Each row comes from the steps of one path. Every step used is in the known rows, and no mark comes twice. Write the path behind each row, first mark first.
Known rows:
vivi/datosa/voro: [-0.17  0.07 -0.12 -0.07 -0.26 -0.10  0.23  0.07 -0.16  0.08 -0.10 -0.29
  0.10  0.18 -0.23  0.12  0.05 -0.03 -0.06  0.02 -0.02  0.02]
vivi/datosa: [-0.10  0.24 -0.07 -0.26  0.04  0.05  0.25  0.05  0.20  0.09  0.07 -0.16
  0.02  0.31  0.12  0.06 -0.03 -0.03  0.09  0.04 -0.20  0.03]
mudop/datosa/voro: [-0.09  0.15 -0.21  0.20 -0.06 -0.23  0.03  0.10 -0.35 -0.16 -0.05 -0.24
  0.02  0.33 -0.15 -0.02  0.35 -0.05  0.03 -0.03  0.07  0.11]
voro/gefe: [-0.03 -0.12  0.07  0.10  0.16  0.02  0.23  0.12 -0.17 -0.07  0.03 -0.29
  0.02 -0.02  0.19 -0.22  0.28 -0.07  0.18  0.14 -0.31  0.23]
mudop/datosa/notuzoz/gefe/voro: [-0.11 -0.04  0.01  0.37  0.18 -0.27 -0.06  0.01  0.02 -0.38  0.24  0.31
 -0.16 -0.11 -0.05 -0.02  0.01  0.07  0.05 -0.12  0.08  0.22]
tuda/datosa: [ 0.11  0.20 -0.12 -0.23 -0.06 -0.06  0.28  0.00  0.16  0.12 -0.06  0.00
 -0.03  0.22  0.05  0.03  0.10  0.01 -0.04 -0.02 -0.14  0.00]
mudop/datosa/notuzoz/gefe/tuda: [ 0.12  0.02  0.18  0.01  0.28 -0.20 -0.58 -0.15  0.06 -0.21  0.03  0.46
  0.10 -0.19  0.21  0.10 -0.13 -0.20 -0.09  0.27  0.14 -0.10]
mudop/datosa/tuda: [-0.04  0.51 -0.09  0.32  0.25  0.30 -0.14 -0.11 -0.01 -0.39  0.06  0.04
  0.02  0.30  0.09 -0.18  0.17 -0.16  0.03 -0.11  0.09  0.12]
notuzoz/gefe/tuda: [ 0.12 -0.12  0.24 -0.14  0.16 -0.34 -0.25 -0.09 -0.05  0.02 -0.02  0.15
  0.31 -0.12  0.26 -0.03 -0.06 -0.19 -0.01  0.39  0.13 -0.06]
tuda/datosa/notuzoz: [ 0.17  0.24  0.02 -0.07 -0.08  0.15 -0.06 -0.11  0.33 -0.22 -0.06  0.26
 -0.15 -0.05 -0.11  0.15 -0.14  0.06 -0.12 -0.15 -0.01  0.05]
tuda/gefe: [ 0.02 -0.08  0.21  0.28  0.07 -0.09  0.06 -0.02  0.20 -0.05  0.10 -0.20
  0.01  0.12 -0.02 -0.05 -0.15 -0.14  0.22 -0.11  0.10  0.18]
rupus/notuzoz/gefe/tuda/datosa: [ 0.13 -0.09 -0.02 -0.38  0.02 -0.32 -0.15 -0.17  0.17  0.18 -0.04  0.54
  0.09 -0.10  0.15  0.21 -0.32 -0.12 -0.24  0.31 -0.09 -0.23]
mudop/datosa: [-0.01  0.34 -0.18  0.07  0.29 -0.11  0.00  0.09 -0.03 -0.21  0.14 -0.09
 -0.07  0.50  0.22 -0.11  0.35 -0.06  0.20 -0.03 -0.09  0.15]
gefe/tuda/datosa/voro: [ 0.03  0.04 -0.12 -0.14 -0.36 -0.28  0.10 -0.09 -0.26  0.19 -0.29 -0.04
  0.14 -0.02 -0.25  0.11  0.10 -0.04 -0.20  0.14  0.14 -0.16]
tuda/datosa/voro: [ 0.00  0.03 -0.17 -0.04 -0.33 -0.18  0.25  0.03 -0.20  0.10 -0.20 -0.16
  0.06  0.11 -0.28  0.09  0.15  0.00 -0.15 -0.02  0.02  0.00]
voro/gefe/tuda/datosa/mudop: [-0.11 -0.11 -0.01 -0.23  0.05  0.06 -0.17  0.09 -0.22  0.39 -0.14 -0.34
 -0.05 -0.05  0.12  0.10  0.22 -0.07 -0.08  0.23 -0.33 -0.28]
voro/gefe/notuzoz/datosa/mudop: [-0.03 -0.17 -0.03 -0.25  0.06  0.39 -0.09  0.30 -0.02  0.33  0.05 -0.43
 -0.12  0.04  0.15  0.00  0.22  0.24  0.07 -0.12 -0.22 -0.17]
vivi/datosa/tuda: [-0.11  0.43 -0.01  0.06  0.05  0.42  0.07 -0.14  0.18 -0.15  0.01 -0.01
  0.10  0.13  0.01 -0.05 -0.14 -0.14 -0.05 -0.05  0.01  0.03]
vivi/datosa/notuzoz/gefe/tuda: [ 0.07 -0.03  0.23 -0.16  0.15 -0.13 -0.46 -0.16  0.18 -0.06 -0.01  0.42
  0.14 -0.29  0.16  0.20 -0.33 -0.18 -0.14  0.30  0.09 -0.15]
tuda/datosa/notuzoz/gefe: [ 0.15 -0.11  0.16  0.05  0.14 -0.02 -0.32 -0.01  0.31 -0.19  0.06  0.46
 -0.05 -0.26  0.06  0.23 -0.28 -0.12 -0.22  0.01 -0.09  0.03]
datosa/voro/gefe/tuda: [-0.02 -0.15  0.09  0.00 -0.07 -0.22 -0.01 -0.07 -0.43  0.07 -0.21 -0.17
  0.20 -0.23  0.00 -0.12  0.21 -0.12  0.01  0.37  0.02 -0.05]
voro/gefe/tuda/datosa: [ 0.08  0.04 -0.06 -0.26  0.01 -0.11  0.09 -0.11 -0.02  0.27 -0.17  0.14
 -0.01 -0.13  0.14  0.03  0.10 -0.10 -0.09  0.25 -0.20 -0.19]
voro/gefe/notuzoz/datosa: [ 0.18 -0.05 -0.08 -0.29  0.01  0.30  0.20  0.16  0.22  0.19  0.07  0.04
 -0.10 -0.02  0.18 -0.09  0.10  0.29  0.09 -0.18 -0.07 -0.05]
rupus/notuzoz/datosa/mudop: [-0.04 -0.13 -0.13 -0.26 -0.04  0.16 -0.10  0.22  0.15  0.19  0.11 -0.31
 -0.01  0.38  0.10  0.15  0.03  0.13  0.00 -0.02 -0.29 -0.07]

Which path is each row?
[ 0.00  0.20  0.17  0.18  0.19  0.28 -0.20 -0.14  0.11 -0.17  0.13  0.20
 -0.13 -0.10 -0.03 -0.16 -0.29  0.09  0.15 -0.33  0.43 -0.04]  mudop/datosa/tuda/gefe/notuzoz
[-0.14 -0.09  0.08  0.41 -0.07 -0.31  0.38 -0.04  0.03 -0.10  0.17 -0.18
 -0.10  0.05 -0.20 -0.18 -0.01  0.09  0.27 -0.21  0.21  0.27]  tuda/gefe/voro
[ 0.06  0.36 -0.02  0.17  0.20  0.12 -0.28 -0.03  0.17 -0.49  0.10  0.20
 -0.18  0.18  0.04  0.03  0.07  0.01  0.07 -0.16  0.03  0.16]  mudop/datosa/notuzoz
[-0.07 -0.05 -0.04  0.06  0.05 -0.23 -0.13 -0.06 -0.46  0.03 -0.15 -0.08
  0.09 -0.12  0.05 -0.08  0.30 -0.16  0.02  0.33 -0.03 -0.08]  mudop/datosa/voro/gefe/tuda
[-0.12 -0.04 -0.05  0.45 -0.14 -0.02  0.23 -0.17  0.27 -0.16  0.20  0.20
 -0.13  0.00 -0.28 -0.06 -0.32  0.09  0.06 -0.31  0.22  0.16]  rupus/notuzoz/datosa/tuda/gefe/voro
[-0.09 -0.20 -0.11  0.11 -0.14 -0.05  0.24  0.10 -0.33  0.11 -0.17 -0.21
 -0.06 -0.17 -0.13  0.00  0.25 -0.09 -0.09  0.09 -0.29  0.04]  tuda/datosa/voro/gefe
[-0.07 -0.22  0.01 -0.34  0.06 -0.13 -0.38  0.02 -0.06  0.31 -0.03  0.02
  0.03 -0.02  0.12  0.26 -0.16 -0.07 -0.19  0.28 -0.24 -0.32]  rupus/notuzoz/gefe/tuda/datosa/mudop
[-0.17 -0.11 -0.15  0.31  0.09 -0.08  0.07  0.15 -0.46 -0.10 -0.04 -0.26
 -0.09  0.02 -0.02 -0.09  0.42 -0.13  0.05  0.08 -0.26  0.13]  mudop/datosa/voro/gefe
[ 0.04 -0.32  0.13 -0.07  0.18 -0.33 -0.15  0.02  0.13 -0.21  0.22  0.34
  0.18  0.03  0.22  0.06 -0.37 -0.09 -0.04  0.22 -0.13  0.16]  rupus/notuzoz/gefe
[ 0.02 -0.05 -0.03 -0.33  0.00  0.33 -0.08  0.26  0.06  0.30  0.05 -0.41
 -0.06  0.20  0.11  0.02  0.17  0.28  0.08 -0.17 -0.06 -0.17]  gefe/notuzoz/datosa/mudop
[ 0.03 -0.14 -0.05 -0.09 -0.26 -0.34 -0.06 -0.06 -0.23  0.20 -0.24  0.12
  0.15 -0.16 -0.19  0.19 -0.01 -0.13 -0.28  0.20  0.10 -0.19]  notuzoz/gefe/tuda/datosa/voro
[ 0.24  0.11 -0.08 -0.39 -0.07  0.23  0.21  0.11  0.34  0.15  0.08  0.05
 -0.02  0.18  0.13 -0.07  0.04  0.34  0.09 -0.24  0.14 -0.05]  gefe/notuzoz/datosa
[-0.11 -0.11  0.03 -0.21 -0.06  0.11  0.17  0.08 -0.27  0.11 -0.03 -0.09
 -0.06 -0.28 -0.06 -0.11 -0.03  0.24  0.06 -0.05  0.02 -0.07]  vivi/datosa/voro/gefe/notuzoz
[-0.25  0.05 -0.02 -0.23  0.08  0.18 -0.05  0.21 -0.04  0.25  0.05 -0.57
 -0.02  0.30  0.11  0.12  0.12 -0.02  0.08  0.06 -0.33 -0.10]  vivi/datosa/mudop
[-0.06 -0.06 -0.02 -0.04  0.07  0.04  0.05  0.10 -0.40 -0.04  0.00 -0.05
 -0.11 -0.19 -0.01 -0.19  0.17  0.22  0.12 -0.08  0.08 -0.01]  mudop/datosa/voro/gefe/notuzoz
[ 0.06  0.08  0.10  0.43  0.01  0.37 -0.08 -0.11  0.44 -0.05  0.07  0.03
 -0.02  0.06 -0.09  0.02 -0.26 -0.20  0.01 -0.29  0.17  0.06]  notuzoz/datosa/tuda/gefe
[ 0.11 -0.03 -0.13 -0.17 -0.34  0.05  0.19  0.12 -0.06  0.13 -0.10 -0.12
  0.07  0.07 -0.22  0.01  0.10  0.27 -0.05 -0.20  0.24 -0.05]  gefe/notuzoz/datosa/voro
[-0.10 -0.18  0.07  0.23  0.07 -0.41  0.27  0.07 -0.10 -0.15  0.20  0.01
  0.05 -0.04  0.00 -0.16  0.08  0.08  0.12  0.01  0.07  0.26]  notuzoz/gefe/voro
[ 0.02 -0.24 -0.06 -0.14 -0.16 -0.19 -0.05 -0.08 -0.20  0.13 -0.14  0.10
  0.14 -0.17  0.00  0.04  0.01 -0.05 -0.10  0.32 -0.07 -0.12]  rupus/notuzoz/datosa/voro/gefe/tuda
[ 0.11  0.24 -0.12  0.03 -0.06  0.39  0.01 -0.14  0.37 -0.21  0.06  0.26
  0.10  0.21  0.00 -0.01 -0.23  0.01 -0.13 -0.13  0.04  0.06]  rupus/notuzoz/datosa/tuda
[ 0.04 -0.05  0.14 -0.10  0.12 -0.15  0.00 -0.08 -0.22  0.05 -0.10 -0.10
  0.17 -0.15  0.22 -0.19  0.19 -0.11  0.11  0.37 -0.06 -0.02]  voro/gefe/tuda
[ 0.05  0.10  0.29  0.12  0.05  0.29 -0.08 -0.16  0.13 -0.13  0.07  0.10
 -0.01 -0.21 -0.08 -0.20 -0.38  0.14  0.15 -0.29  0.48  0.01]  datosa/tuda/gefe/notuzoz
[-0.01 -0.14  0.01 -0.19 -0.11  0.06  0.19  0.05 -0.30  0.13 -0.10 -0.01
 -0.09 -0.33 -0.09 -0.13  0.04  0.25  0.00 -0.07  0.05 -0.09]  tuda/datosa/voro/gefe/notuzoz
[ 0.20 -0.02  0.01 -0.17 -0.05  0.23  0.09  0.07  0.47  0.21  0.12  0.09
 -0.11  0.07  0.05  0.01 -0.18  0.24  0.11 -0.34  0.19 -0.08]  tuda/gefe/notuzoz/datosa
[-0.08  0.22  0.07  0.58  0.24  0.22 -0.24 -0.14  0.19 -0.25  0.12  0.05
 -0.10  0.13 -0.04 -0.05 -0.16 -0.29  0.10 -0.23  0.17  0.10]  mudop/datosa/tuda/gefe
[ 0.07 -0.15 -0.06  0.00 -0.33  0.05  0.10  0.08  0.04  0.17 -0.06 -0.09
 -0.01 -0.01 -0.28  0.08 -0.07  0.18 -0.04 -0.28  0.29 -0.07]  tuda/gefe/notuzoz/datosa/voro
[-0.11 -0.24  0.00  0.22 -0.08 -0.08  0.21  0.13 -0.44 -0.04 -0.11 -0.39
  0.06 -0.12 -0.09 -0.14  0.30 -0.07  0.05  0.12 -0.20  0.19]  datosa/voro/gefe
[ 0.19  0.25  0.07 -0.18 -0.09  0.06 -0.20 -0.22  0.27 -0.13 -0.15  0.38
 -0.07 -0.17 -0.07  0.16 -0.18  0.02 -0.16  0.01  0.10 -0.10]  gefe/tuda/datosa/notuzoz
[ 0.04  0.00  0.05  0.35 -0.02  0.30 -0.12 -0.17  0.49 -0.11  0.12  0.23
 -0.03  0.06 -0.11  0.08 -0.48 -0.16 -0.03 -0.24  0.14  0.05]  rupus/notuzoz/datosa/tuda/gefe
[-0.22 -0.18 -0.08  0.09 -0.08  0.02  0.22  0.13 -0.30  0.09 -0.08 -0.31
 -0.02 -0.11 -0.08  0.01  0.17 -0.10 -0.01  0.13 -0.34  0.06]  vivi/datosa/voro/gefe
[-0.04 -0.12  0.04  0.22  0.00 -0.25  0.09 -0.04  0.12 -0.20  0.14  0.35
 -0.14 -0.25 -0.13  0.05 -0.12  0.11 -0.08 -0.12  0.05  0.15]  tuda/datosa/notuzoz/gefe/voro
